What can hang from each mark
E: K T W X Y
P: K Y
U: Y
D: P U
X: P U
K: E P U

Each row was made from one small tree. The marks that hang from a mark follow it in brackets, in alphabetical order. Every link used is in the known rows. Write each row's tree.
Known rows
X{P{K{E}} U{Y}}: [22 17 -3 1 -10 34 -8 41 -8 -15 -4 10 29 -3 58 -12 -35 3 0 1 17 -21]
K{E U}: [2 11 0 25 -20 7 1 11 -3 -10 -1 -9 13 -2 -25 -17 -27 7 -1 8 -2 -3]
U{Y}: [10 20 8 2 -10 1 -7 25 16 -15 4 -2 -2 -12 -16 -10 -24 5 4 3 -21 -15]
P{K{E{X}} Y}: [11 32 5 19 -15 17 -4 17 14 -19 0 -11 22 1 -21 10 -28 3 12 -4 -29 0]
E{K X}: [14 22 -7 -2 -37 -20 -11 24 23 -14 6 -8 -20 2 -45 8 0 8 11 2 -43 -9]
D{P{K} U{Y}}: [32 30 0 0 16 3 -16 0 2 -14 -2 -1 -12 -11 45 -13 -31 0 -8 -10 -15 -20]
K{E{W X} U{Y}}: [9 19 12 6 -19 -8 5 55 -1 -9 11 -8 15 -3 -18 -2 -14 12 -5 -3 -10 -8]
P{K{E} Y}: [9 28 9 20 -12 35 -4 2 5 -18 -3 -13 35 5 -1 7 -33 0 14 -2 -13 -5]
D{U}: [9 14 -11 -4 -6 -5 -20 -11 24 -9 -5 -17 -1 -6 -9 -20 -17 1 -12 10 -21 -12]
K{E}: [5 13 4 21 -20 17 -5 3 15 -16 -4 -5 25 5 -32 -4 -19 3 6 15 -9 -5]
P{K{E{W} U} Y}: [5 20 11 5 -14 28 6 13 -7 -6 3 -26 38 7 20 6 -22 3 7 -12 9 -6]
K{E{T} U{Y}}: [1 16 4 18 -10 -7 6 22 -19 -3 13 -1 9 -5 -19 -7 -46 8 3 1 -5 -12]
E{K T X{U}}: [9 9 -18 -23 -34 -21 -8 3 6 4 13 -5 -30 3 -21 6 -22 7 2 -1 -16 -18]
D{P{K} U}: [26 21 -9 -1 11 7 -18 -25 15 -10 -8 -10 -12 -3 31 -17 -24 -2 -7 -3 -10 -13]
D{P}: [16 10 -3 12 10 -1 -6 -12 26 -13 -1 -5 -12 -3 -3 -18 -13 1 1 4 -9 -9]
E{X Y}: [9 14 -4 3 -19 -17 -7 -3 37 -8 6 -18 -29 -14 -55 -7 -20 10 -6 3 -16 -4]
P{K}: [11 18 3 0 -23 23 -9 2 16 -8 -5 -10 -10 0 -13 -3 -23 3 12 -1 -12 -13]
P{K{U} Y}: [6 23 -2 4 -9 9 -1 7 0 -5 4 -23 -6 -11 8 -12 -34 4 5 -17 -15 -7]
E{K{P} T W Y}: [1 2 -13 -32 -16 -1 4 12 -2 8 27 -29 -14 16 -17 22 0 5 17 0 -4 -12]
X{P{K{U}}}: [12 11 -15 1 -11 8 -5 29 7 -2 -4 -13 -9 -7 26 -25 -18 5 4 -7 -2 -10]
P{K Y}: [9 25 4 2 -7 21 -7 0 17 -12 1 -19 7 -4 2 1 -27 0 12 -10 -22 -9]
K{U}: [2 8 -6 7 -17 -7 -2 8 9 -3 1 -15 -15 -10 -21 -25 -23 7 -3 1 -9 -6]

Write each row's tree
[6 26 4 22 -13 22 3 11 -13 -11 1 -17 23 -2 5 -4 -39 3 6 -9 -7 -3]  P{K{E U} Y}
[14 20 -10 -1 6 17 -8 16 28 -13 -3 -18 16 -4 36 -8 -16 -1 13 -7 -18 -11]  X{P{K Y}}
[18 14 -12 5 -5 0 -10 55 8 -17 0 10 22 -7 21 -19 -24 7 -8 7 -3 -13]  K{E{X{P U{Y}}}}
[8 18 5 21 -28 17 2 -6 -10 -6 2 -16 0 -5 -18 -4 -44 9 -2 -6 18 -4]  P{K{E{Y} U}}
[10 19 -12 -10 -15 -11 4 73 -32 -12 20 -6 -19 -5 1 -11 -12 9 11 -6 -38 -9]  E{K{P U{Y}}}
[7 24 10 13 -19 12 7 27 -31 -1 10 0 6 -1 -2 4 -53 7 9 -9 0 -15]  P{K{E{T} U{Y}}}
[2 -4 -8 -33 -16 -14 -2 -24 24 17 16 -24 -26 -4 -16 4 -25 8 -15 -2 26 -16]  E{T W X{U} Y}
[-9 6 -6 -6 13 21 9 21 -4 -2 17 -25 44 19 -1 9 -12 -1 19 8 -8 -1]  K{E{T W} P{Y}}
[9 4 -21 -42 -25 0 -4 49 -3 -2 16 -15 -13 12 4 -1 12 6 4 3 -17 -9]  E{K{P} W X{U}}
[17 23 -1 12 16 3 2 -8 0 -9 3 -16 -14 -11 34 -18 -34 1 4 -20 -5 -7]  D{P{K{U} Y}}
[3 13 -10 -4 5 -4 6 63 -21 -7 14 -7 -17 -14 -2 -31 -23 9 2 -2 -29 -4]  K{P U{Y}}
[18 19 -13 6 34 -12 -16 -28 26 -15 -1 -20 5 -10 32 -23 -21 -4 -12 -1 -20 -9]  D{P{Y} U}
[6 9 -18 -26 -25 -18 4 65 -10 -1 19 -21 -21 10 -18 -4 16 10 9 -4 -34 -1]  E{K{P U} W X}
[9 25 5 21 -18 -15 3 51 -6 -15 8 2 1 -12 -33 -13 -32 13 -5 -2 -24 -5]  K{E{X} U{Y}}
[2 5 -11 1 -19 -2 -5 -4 4 1 5 -1 1 4 -29 -5 -38 6 -6 11 4 -9]  K{E{T X{U}}}
[8 5 -22 -10 13 7 -13 6 25 -8 0 -16 17 -12 49 -27 -19 -1 -4 1 3 -13]  X{P{Y} U}
[16 17 -2 4 -33 18 -7 -7 2 -6 0 -7 -10 -6 -15 2 -45 9 -12 -1 19 -8]  P{K{E{X{U} Y}}}
[8 11 -19 21 -11 -15 -2 44 14 -11 -1 -6 10 -4 -14 -26 -11 9 -3 7 -14 2]  K{E{X{P}} U}
[15 7 -13 -13 2 4 -11 35 14 -10 0 2 4 -16 46 -28 -22 3 -8 3 4 -21]  X{P U{Y}}
